Each row was made from one path, in order. Every step used is in the known rows, and no mark comes twice. Write each row's path.
Known rows:
raben, moze, kera, getet, boga: [-23.8  21.8  26.1  14.0 -34.9  22.7 -18.5  58.1  26.4   2.2 -25.5 -10.4
  -0.5  25.6 -18.4 -63.7 -22.8  20.7   4.0  11.6  20.9  21.0]
tezuk, raben, moze, kera, getet: [ 16.8  34.1  41.5 -10.6 -45.7  36.9 -16.8  47.8 -31.7  -9.8 -38.6  -1.9
  16.2  23.9  14.0 -43.5 -21.5  42.9  25.0  11.9   6.5   4.2]
boga, kera: [-12.6 -22.4 -17.0 -11.3  25.1  -6.8  12.5 -32.1  -3.2  25.2  34.7 -32.8
  -6.6  -7.1 -14.1   9.8  23.5 -14.3  -0.2  -8.0  -6.7  -8.5]
raben, boga, kera, getet: [-42.8 -29.1 -21.4  -3.5 -17.2  21.4 -17.8  17.9 -15.4  -4.7  24.9 -41.8
   5.3 -16.9  20.3   4.8  32.5   5.7 -32.4   1.8  20.8 -13.4]
kera, getet: [-17.0  -4.5 -15.4  17.4   4.5   9.6  30.8  16.4  31.6   4.8   4.8  -5.7
   6.2  -6.2  -2.4   0.1   3.3  -0.9 -13.2   6.6  23.6  -9.6]
tezuk, raben, boga, kera: [ 14.8 -21.7   8.3 -26.8 -14.2   6.8 -19.9 -21.4 -49.9  -8.6  21.0 -13.7
  30.3 -28.6  25.3  23.7  27.0   5.0 -10.4 -31.5  -0.5  -1.9]
moze, tezuk, getet, boga, kera: [ -8.2  -0.6  -0.6  21.4  -7.5  -2.2 -12.4 -20.5 -39.9  20.5  -5.6 -20.2
  -5.3  -8.6 -27.1  -3.5  31.4 -41.6  -0.1 -31.7  17.0  13.4]
kera, raben: [  8.4 -11.3   0.5   3.1  19.7   2.9  43.1 -17.3   4.6 -13.6  27.8  32.9
  -1.2 -22.4   2.0  24.8  -1.4 -26.1   3.1 -18.9   2.6 -18.3]
boga, kera, raben: [ -7.5 -27.9 -10.4  -7.6  28.8  12.0  10.8 -27.5 -29.8  -2.9  26.5   1.5
 -24.2  -6.4   2.4  19.0  14.4 -22.7   8.9 -20.5  -8.7 -26.9]
getet, boga, kera: [-14.6 -25.1 -12.0   8.4  27.2 -12.7  -4.5 -21.1  20.1  27.0  13.4 -14.3
  -8.9  -0.8 -29.3  -8.2  13.6 -19.1  -6.1 -27.1   6.7  10.7]
tezuk, kera, getet: [-22.6  14.0 -22.3  13.7  -8.4  12.7  15.6  11.8 -15.4  10.3 -15.6 -21.0
  15.0 -22.5  12.8   6.3   0.2   7.6 -17.9  26.5   7.7  10.1]
moze, getet: [  6.8  20.2  -5.4   2.9   0.8   6.7  31.6 -29.1  24.7  -9.2   8.6 -19.7
   8.0 -23.5  -8.0   8.3   2.2  -7.6   9.7  -2.5  46.7   6.7]
moze, tezuk: [ 24.1  -5.7   9.9   9.3  -5.9 -25.2  18.5 -19.8   6.2  11.7  25.1  19.3
   4.1 -13.7 -24.9  27.7  11.2 -36.1  11.8 -12.6   5.9  -6.5]
moze, kera: [ -6.8  18.5  13.8  -7.6  -2.7 -20.5  24.3  -5.2  20.9   8.9  22.8 -10.0
  -2.0   2.4  -0.9  -5.6 -22.0 -10.8   8.6   7.2  -2.2  18.2]
moze, kera, raben: [ -0.4  13.6  21.9  -2.2   1.7  -2.6  22.8   1.0  -4.4 -19.3  13.9  25.1
 -19.0   3.6  13.8   2.8 -29.8 -21.2  16.8  -7.4  -3.4   0.4]
kera, raben, moze, tezuk: [ 34.9  -7.1  33.0  -5.5 -25.9  15.5   4.3  -1.8 -38.2 -12.6  20.2  39.0
   1.3 -11.2 -18.6  11.0  16.1 -24.1  29.3 -11.6  -3.7 -32.9]
getet, boga, raben, moze: [  8.7 -14.6  -2.0 -13.3  16.3 -18.2 -10.4  -2.9  34.5  15.2   8.4   7.8
   6.3  20.8 -19.2 -12.8   2.8  15.5  -6.7   1.6 -30.2   0.2]
getet, boga, raben: [  5.5 -18.6 -17.4   3.9  38.6 -42.9   2.8 -13.9  53.9  14.8   4.6  22.7
  -7.0  18.2  -7.2  11.4 -11.3  -5.1 -13.9  -9.9 -22.0   9.1]
tezuk, boga, raben: [ 21.9  -8.6 -25.8 -14.0  37.4 -45.1   8.4 -29.4   1.4   3.9  -1.6   4.6
  14.2 -21.0  24.8  57.4   5.5  15.3 -16.8  26.8 -46.1  -1.7]
tezuk, raben: [ 40.1   2.3  13.4  -6.9   7.3  -5.8  30.4 -23.0  -3.4   0.4   2.4  23.6
  32.1 -18.3   2.7  19.6   0.7  -0.7   9.1 -25.2   3.1   2.0]
boga, raben, moze, tezuk: [ 32.4 -11.9  10.4 -22.5  -9.1 -24.3 -19.5  -8.8 -13.2  14.0  19.1  11.9
  -2.9  22.4 -12.5  14.4  14.4   2.1  18.6  14.9 -40.4 -24.4]

Write each row's path:
[ 15.8  19.6  10.4 -37.1  -4.2 -27.2 -25.4  -0.4 -27.7   1.0 -10.5 -19.0
   9.2   4.4  25.4  10.8 -11.3  42.2   7.0  50.1 -62.7   8.5] -> tezuk, boga, raben, moze, kera
[ 10.1  36.9  16.1   6.2 -29.9  46.5 -14.9  -6.1 -40.9 -28.3 -37.8   2.9
   9.6 -30.9  -2.9 -19.9  -6.5   8.3  16.3  -4.5  34.9  19.7] -> tezuk, kera, raben, moze, getet, boga
[-12.3 -17.6 -24.3  22.2  28.3 -19.1  -9.9  27.1  54.8   4.8 -27.8  19.0
 -16.3  33.6   5.0  -5.2 -16.2  12.4 -20.9   2.8  -2.2   0.4] -> kera, getet, boga, raben
[ 15.6  12.3   5.6 -20.1 -20.5  -3.2  -1.7 -13.8 -48.2   8.0  11.8 -16.9
  12.9   5.0  -2.4   9.4  29.7  -2.9   6.8  17.5 -31.3 -16.4] -> boga, raben, moze, tezuk, getet
[  0.3  10.0  19.0 -18.9  -2.0 -23.3 -31.3  15.2  25.1  10.6  -5.3  -1.1
 -11.9  45.0  -8.4 -35.7 -27.7  23.2   8.3  14.7 -37.1  19.5] -> getet, boga, raben, moze, kera
[-32.3 -21.4 -26.0   8.5  13.0  16.8   0.0   7.0  -3.1  16.4   3.2 -34.7
 -17.2   7.9  -1.7  -5.5  18.5   3.1  -6.3   4.8  12.8 -17.4] -> boga, kera, getet
[ -7.4 -29.7  -5.3  12.2  30.4   6.4  -5.3 -15.7  -5.1  -1.4   4.6  21.2
 -26.2  -0.4 -13.7  -0.4   5.0 -28.7   2.2 -41.1   5.2  -7.9] -> getet, boga, kera, raben
[  6.6  18.7  -0.4  23.6   2.9   1.3  15.3 -17.6  50.1  -9.3 -12.8  -2.5
   4.6 -18.4 -23.1  -9.2  -9.0 -12.1   2.6 -22.3  59.1  26.8] -> moze, getet, boga
[-21.1   8.1  -3.4  18.3   9.8 -24.0 -29.4  45.9  45.1   1.2 -42.1  11.7
 -35.1  58.1  18.5 -27.6 -46.4  20.0  -6.9  14.8  -9.1  19.1] -> moze, kera, getet, boga, raben
[  9.8   7.6 -14.6   8.8  23.7 -22.1  -9.8 -19.1  48.9  -8.9 -24.0   4.5
 -16.5  14.8   0.3   3.1 -17.9   7.0   1.3  -7.7  21.0  15.7] -> moze, getet, boga, raben
[ 15.1  15.0  -5.7 -28.0  -2.3   7.8  -6.6 -19.4   6.7  -8.1   1.9 -28.7
   1.5  10.4   3.7  -5.0   5.4  30.4  17.0  24.6   0.4 -11.9] -> boga, raben, moze, getet
[ -2.4  -2.6  -2.6  17.3  14.3  26.3 -17.8 -21.8 -10.5 -23.3 -24.7   2.7
 -34.8  -2.8  -5.9  -6.8  -3.3 -17.3  18.4 -37.6  47.4  -0.2] -> moze, getet, boga, kera, raben
[ -5.2  -0.8  -0.8 -12.8 -23.5  11.8   8.9 -14.7 -54.0 -29.6  28.3  10.9
  30.2 -60.1  39.4  41.3   9.5 -15.8 -26.9  -4.1  -5.8   5.3] -> tezuk, kera, raben, boga
[ 12.2  -7.4  15.3 -15.4  -3.3  26.7  29.7  -7.6 -14.2 -11.7  31.8  18.7
  13.6 -19.7 -10.6   1.1  12.6  -6.7  12.0  -6.4  -5.7 -26.7] -> kera, raben, moze
[  3.0   8.2  -4.7  -1.3   7.7   7.1  27.4 -23.9 -40.9  -8.0   7.4  18.2
   7.6 -37.6  17.8  30.5  -3.2 -18.0  -1.5   0.2 -12.8   0.8] -> tezuk, kera, raben
[  0.5 -18.6   6.1  -8.4 -11.0   8.0  25.6  -7.8  -6.7 -36.0  48.3  25.7
  21.8 -44.8  23.1  35.8  13.1 -25.2 -22.4 -22.1  11.5 -14.5] -> kera, raben, boga
[-17.7  14.3   6.0 -18.8 -15.0   4.8 -27.0  45.4   1.7   1.7 -15.4 -22.2
 -19.9  53.2  19.8 -33.4 -22.8  44.9   8.8  45.9 -30.0  -9.5] -> boga, raben, moze, kera, getet
[-10.2 -13.3  -9.7   6.0   6.1   6.3 -23.6  38.4  36.4   6.8 -22.6   4.4
  -1.8  34.7  -7.0 -28.1  -1.8  32.7 -12.0  13.4 -10.2  -7.5] -> kera, getet, boga, raben, moze
[  5.0  19.5  10.6   7.1 -53.5  25.5 -23.5  27.6 -58.8  11.5 -23.3 -13.2
  16.4 -11.2  -7.3  -9.0  17.4   9.4   9.5  32.7   1.4  -3.1] -> raben, moze, tezuk, kera, getet
[-22.9  12.6 -15.4  32.1  -5.0   7.6  -1.0  22.9   8.6  11.8 -37.1  -2.0
  11.6 -15.0  -3.2 -11.0  -7.2   3.4 -24.3   5.7  20.9  30.2] -> tezuk, kera, getet, boga
[-25.1  20.0   6.2  12.9 -13.8   3.2  10.6  35.9  21.3  -0.5  -8.7 -13.7
 -12.9  18.3   9.5 -22.0 -26.9   6.0   1.3  17.9  17.0   9.8] -> moze, kera, getet
[-11.0   4.7 -21.1   6.3  28.3 -21.0  20.9 -18.6  17.5   7.2  -1.6  -6.0
   8.2   1.4   3.6   5.3   2.3  -9.4 -26.2  -7.1 -12.5  16.9] -> tezuk, getet, boga, raben
[ 11.9 -13.0   7.3  15.8 -17.7  -5.8 -50.7  42.8  12.0   7.3 -34.7  26.7
 -14.6  43.6 -16.7 -20.2   1.0  15.1   5.7   7.6  -9.0 -13.9] -> kera, getet, boga, raben, moze, tezuk
